Each row was made from one small tree. The marks that hang from a mark follow it in brackets, in alphabetical order. Every link used is in the known rows. Write each row's tree.
Known rows
lukef(zikip(lura vumuv(toberu(funu medug(fulid))))): [ 3.62 -0.11  0.25  1.01 -1.45  1.92 -0.34 -1.25 -2.11 -3.07 -0.90  0.63
  0.44  2.05  2.06  3.56 -3.70 -2.02 -1.07 -1.38  1.84  1.12 -0.03]
medug(fulid toberu): [ 1.57 -1.00  1.40  0.49 -0.83  1.53 -3.09 -0.85  0.49 -2.61  0.47 -2.32
 -0.84  1.60  0.85  0.30  0.65 -3.12 -2.29 -0.68  0.39  1.17 -0.41]
lukef(zikip): [ 2.25  1.43 -0.69  0.92 -1.22  0.72 -1.23 -1.00 -1.66 -3.14 -0.58 -0.06
  0.39 -0.19  0.07  2.16 -1.55 -0.22 -1.75 -1.25  1.02 -0.43  1.41]
keni(pura zikip(lura)): [ 0.37  0.57  0.31  0.36  1.33  0.90  0.92  0.99  1.05  0.25  0.15  1.26
  1.37 -0.54  0.44  1.00 -2.53  5.38 -1.30 -1.46  1.85  0.48 -1.52]
zikip(lura vumuv(toberu)): [ 2.53 -0.47 -0.50  0.19 -1.14  0.57  1.61 -1.24 -1.01 -1.91 -0.48 -1.95
  0.95  0.13  1.89  4.03 -4.01  0.26 -1.36 -0.73  2.23  1.14  1.49]
gasu(fulid zikip(lura vumuv)): [ 4.15 -0.76  0.93  1.36 -2.00  0.37 -0.29  0.34 -1.57 -4.72 -2.51 -1.49
  2.16  3.72  1.50  2.30 -4.67  1.66 -0.74 -2.69  2.83 -1.96 -0.57]
medug(fulid(lukef(zikip)) toberu(funu)): [ 2.85 -1.69  1.44  1.53 -0.62  3.47 -3.62 -0.64 -0.38 -2.86 -1.15  0.38
 -0.02  3.41  0.42  0.48  0.15 -4.78 -1.59 -1.43  0.69  2.31 -0.81]
fulid(lukef(zikip(lura))): [ 2.95  1.47 -1.92  1.46 -1.69  1.59 -0.62 -0.22 -3.96 -1.94 -1.93  0.24
  1.94  1.02 -0.19  1.32 -1.61  0.43 -1.12 -1.50  0.99 -0.33  1.57]
medug(toberu): [ 1.04 -0.93  0.25  0.29 -0.52  0.69 -1.51 -0.97  0.68 -3.12 -0.54 -2.51
  0.17  0.12  1.13  1.27  0.75 -1.34 -2.27 -0.72  1.32  1.34  1.23]
lukef(zikip(lura vumuv)): [ 3.53  0.93 -0.59  0.87 -1.87  0.46  0.59 -0.94 -2.73 -3.29 -1.25 -0.40
  1.38  1.20  1.74  2.93 -3.48  1.18 -1.19 -1.69  2.19 -0.27  1.08]
toberu(funu medug(fulid(lukef))): [ 1.44 -0.75  1.74  1.31 -0.75  2.77 -1.92 -0.67  0.88 -2.32 -0.61  2.89
 -1.27  2.19 -1.03  2.30 -0.53 -4.58 -1.45  0.00 -0.25  3.99 -0.66]
gasu(fulid zikip): [ 2.84 -0.30  0.84  1.41 -1.33  0.62 -2.13  0.33 -0.53 -4.54 -1.83 -1.18
  1.17  2.36 -0.19  1.57 -2.75  0.27 -1.26 -2.27  1.63 -2.10 -0.25]
keni(pura): [-0.31  0.92 -0.92 -0.11  0.52 -0.08 -0.48 -0.09  3.23 -0.43  0.17 -0.34
  0.22 -2.06 -2.18  2.16 -1.48  3.14 -2.41 -0.18  1.44  0.87  0.00]
lura(zikip(vumuv(toberu(funu medug(fulid(lukef)))))): [ 3.09 -1.28  1.38  0.34 -1.12  1.05 -0.87 -1.00  0.40 -2.19  0.31  1.06
  0.46  2.29  0.32  3.36 -1.39 -1.03 -1.88 -0.86 -0.03  0.92  0.46]
lukef(zikip(lura)): [ 2.46  1.78 -2.66  1.14 -1.57  0.68  0.12 -0.93 -3.90 -2.70 -0.78  0.29
  1.38 -0.48  1.78  2.40 -2.64  0.81 -1.16 -1.20  1.24 -0.43  1.17]
ferin(lura nekonup): [ 0.93  2.30  1.19 -0.02 -1.63 -2.20  1.93 -1.44 -2.56 -1.39  1.34 -0.50
 -0.08 -5.54  1.11  5.06  0.88  1.52 -2.50  2.16  0.62 -1.81  1.81]
gasu(fulid(lukef) zikip(vumuv(toberu(funu)))): [ 4.54 -2.05  2.88  1.61 -1.18  2.21 -2.28  0.39  0.51 -4.52 -3.23 -0.96
  1.74  5.01 -0.85  2.36 -3.73 -1.61 -0.95 -2.94  2.65 -0.98 -0.35]
funu(toberu(medug(fulid(lukef(zikip(lura vumuv)))))): [ 3.23 -0.26  3.41  0.20 -1.84  0.49 -0.52 -0.92 -1.98 -3.19 -0.63 -1.75
 -0.25  2.05  0.65  0.52 -0.03 -1.12 -2.19 -1.14 -0.75  1.99  0.27]
gasu(zikip(lura vumuv)): [ 3.04  0.56  1.01  1.02 -1.95  0.57  0.51 -0.56 -1.42 -3.92 -1.64 -0.14
  1.15  2.23  1.55  3.01 -3.87  0.66 -1.05 -1.34  2.34 -0.66  0.69]
toberu(funu medug(fulid(lukef(zikip(lura))))): [ 2.08 -0.40  0.76  1.61 -1.12  2.98 -1.48 -0.68 -0.76 -2.45 -0.90  3.40
 -0.69  2.48  0.13  2.41 -1.27 -4.14 -1.04 -0.29  0.02  3.60 -1.02]
gasu(fulid(lukef) zikip(lura vumuv(toberu))): [ 4.80 -1.28  0.86  1.63 -1.88  1.73 -1.02  0.57 -2.23 -4.01 -3.24 -1.54
  2.58  4.76  0.83  2.15 -4.55  0.11 -0.54 -2.94  2.83 -1.87 -0.49]
ferin(lura): [ 0.89  2.30  0.82  0.38 -1.01 -0.80  0.34 -1.43 -0.75 -0.66  1.25 -0.57
  0.81 -3.65  0.60  3.82  0.18  1.30 -2.13  0.87  0.19 -0.61  2.51]
vumuv(toberu): [ 0.68 -0.05 -0.72  0.19 -0.02  1.30 -1.18 -1.41  0.65 -1.46  0.72 -1.68
 -0.54 -1.95 -0.44  3.32 -1.43 -2.64 -2.19  0.03  0.53  1.13  2.00]

Write each row's tree
[ 3.95 -0.90 -0.20  1.24 -1.53  1.34 -1.53  0.33 -2.07 -3.11 -2.30 -1.77
  1.90  3.06 -0.13  1.52 -2.45  0.04 -1.11 -2.51  1.72 -0.76 -0.14]	gasu(fulid(lukef(zikip(lura vumuv(toberu(medug))))))
[ 2.47 -1.12 -0.40  0.47 -0.67  1.17  1.76 -1.38 -0.27 -2.02 -0.68 -0.62
  0.96  0.09  1.88  4.68 -4.36 -0.62 -1.11 -0.65  2.30  2.40  1.29]	zikip(lura vumuv(toberu(funu)))
[ 3.90 -1.23 -0.59  1.47 -1.01  1.65 -1.31  0.19 -1.62 -2.97 -2.39 -1.07
  2.23  2.38 -0.29  1.98 -3.04 -0.04 -0.94 -2.60  1.88 -0.25  0.18]	gasu(fulid(lukef(zikip(lura vumuv(toberu(funu))))))
[ 3.23  0.64  1.53  1.12 -1.68  1.87 -2.62 -0.36 -1.15 -2.06 -0.49 -0.46
 -0.07  2.69 -1.43  0.76 -1.41 -1.77 -1.73 -1.34  0.34 -0.17  0.10]	medug(fulid(lukef(zikip(vumuv))))
[ 3.63  0.05 -0.12  1.37 -1.50  2.41 -0.54 -0.50 -2.48 -2.44 -2.33  0.75
  1.46  2.63  0.10  2.50 -2.26 -1.50 -1.00 -1.56  1.63  1.22  0.95]	fulid(lukef(zikip(lura vumuv(toberu(funu medug)))))
[ 2.99 -1.30  0.60  0.69 -1.21  2.01  0.86 -1.07 -0.72 -1.97 -0.96 -0.05
  0.47  2.11  1.68  4.00 -3.77 -2.09 -1.02 -0.63  1.83  2.79  0.17]	zikip(lura vumuv(toberu(funu medug(fulid(lukef)))))
[ 1.76 -0.85 -0.04  1.09 -0.36  3.36 -1.76 -1.27 -0.57 -1.69 -0.10  1.61
 -0.87  0.89  0.55  3.50 -1.89 -5.64 -1.32 -0.07  0.24  3.07 -0.22]	vumuv(toberu(funu medug(fulid(lukef(zikip(lura))))))
[ 2.09 -0.20  3.37  0.04 -1.37  0.41 -1.14 -0.91 -0.79 -2.77 -0.04 -1.94
 -0.90  0.96 -0.45  0.13  1.12 -1.66 -2.56 -0.59 -1.47  2.25  0.65]	funu(toberu(medug(fulid(lukef))))
[ 2.95 -1.52  0.52  1.63 -0.80  3.44 -2.95 -0.56 -1.48 -2.69 -1.23  0.52
  0.46  3.26  1.25  0.58 -0.39 -4.25 -1.29 -1.39  0.80  2.37 -0.99]	medug(fulid(lukef(zikip(lura))) toberu(funu))
[ 2.12 -1.96  1.52  1.27 -0.38  3.17 -3.29 -0.57  0.58 -2.39 -0.78 -0.15
 -0.20  2.79  0.02  0.51  0.48 -4.56 -1.74 -0.98  0.47  2.84 -0.51]	medug(fulid(lukef) toberu(funu))
[ 1.42 -1.92  1.48  0.89 -0.13  2.39 -2.92 -1.07  1.44 -2.79  0.14 -0.37
 -0.97  1.52  0.82  1.19  0.11 -4.41 -1.99 -0.57  0.52  2.96 -0.65]	medug(fulid toberu(funu))
[ 3.49 -1.93  1.54  1.50 -0.93  3.33 -2.73 -0.61 -0.87 -2.99 -1.51  0.18
  0.51  4.08  1.23  0.82 -0.79 -4.04 -1.30 -1.67  1.28  2.43 -1.00]	medug(fulid(lukef(zikip(lura vumuv))) toberu(funu))
[ 2.81 -1.27  1.36  0.16 -1.00  0.68 -0.69 -1.24  0.85 -2.40  0.78  0.97
  0.15  1.65  0.74  3.71 -1.60 -0.95 -2.02 -0.72 -0.02  1.01  0.40]	lura(zikip(vumuv(toberu(funu medug(fulid)))))
[ 2.44 -1.25  0.26  0.43 -0.96  1.36  1.60 -1.34 -0.23 -2.37 -0.82 -0.16
  0.48  0.99  2.16  4.66 -3.84 -1.45 -1.11 -0.46  2.16  2.89  0.68]	zikip(lura vumuv(toberu(funu medug)))
[ 3.65  0.10 -0.56  1.41 -1.29  2.30 -0.42 -0.54 -2.48 -2.24 -2.19  0.48
  1.75  1.99 -0.08  2.53 -2.63 -0.92 -0.99 -1.68  1.72  0.88  1.40]	fulid(lukef(zikip(lura vumuv(toberu(funu)))))
[ 2.01 -0.57  1.71  1.47 -0.93  3.00 -2.17 -0.70  0.25 -2.68 -0.85  3.22
 -1.13  2.64 -0.73  2.25 -0.73 -4.72 -1.33 -0.33 -0.13  3.62 -0.87]	toberu(funu medug(fulid(lukef(zikip))))
[ 3.23  0.02  0.55  1.34 -1.24  2.70 -2.09 -0.59 -1.72 -1.65 -0.54  0.45
  0.16  2.36 -0.55  1.70 -2.42 -2.83 -1.30 -1.14  0.46  0.87 -0.13]	medug(fulid(lukef(zikip(lura vumuv(toberu(funu))))))
[ 3.56 -0.31  0.85  1.78 -1.59  1.36 -2.48  0.81 -1.48 -4.17 -2.84 -0.95
  1.90  3.63 -1.03  0.84 -2.38  0.12 -1.04 -2.63  1.64 -2.28 -0.19]	gasu(fulid(lukef) zikip)
[ 2.61 -0.05  3.31  0.21 -1.51  0.63 -1.43 -0.95 -1.47 -3.12 -0.29 -1.59
 -0.70  1.41 -0.20  0.15  0.96 -1.83 -2.47 -0.93 -1.31  1.91  0.42]	funu(toberu(medug(fulid(lukef(zikip)))))
[ 3.36 -2.12  2.47  1.39 -0.74  3.35 -3.42 -0.63  0.24 -3.21 -1.42  0.02
  0.01  4.25  0.40  0.72 -0.24 -4.59 -1.59 -1.67  1.16  2.43 -0.87]	medug(fulid(lukef(zikip(vumuv))) toberu(funu))
[ 2.54 -0.61  0.08  0.16 -1.43  0.76  1.46 -1.20 -0.93 -2.26 -0.58 -1.55
  0.53  1.06  2.15  4.05 -3.51 -0.54 -1.36 -0.53  2.10  1.67  0.86]	zikip(lura vumuv(toberu(medug)))
[ 0.81 -1.19  0.81  0.63  0.14  2.81 -2.02 -1.52  1.56 -1.81  0.67  1.00
 -1.77 -0.06 -0.18  3.72 -1.30 -5.92 -1.83  0.43  0.00  3.49  0.09]	vumuv(toberu(funu medug(fulid)))
[ 2.67 -1.80  3.36  0.38 -0.67  2.10 -1.12 -1.18  2.36 -2.63 -0.71 -0.52
 -0.79  2.55 -0.78  3.65 -2.19 -3.63 -1.82 -0.72  1.52  2.82  0.49]	zikip(vumuv(toberu(funu medug(fulid(lukef)))))
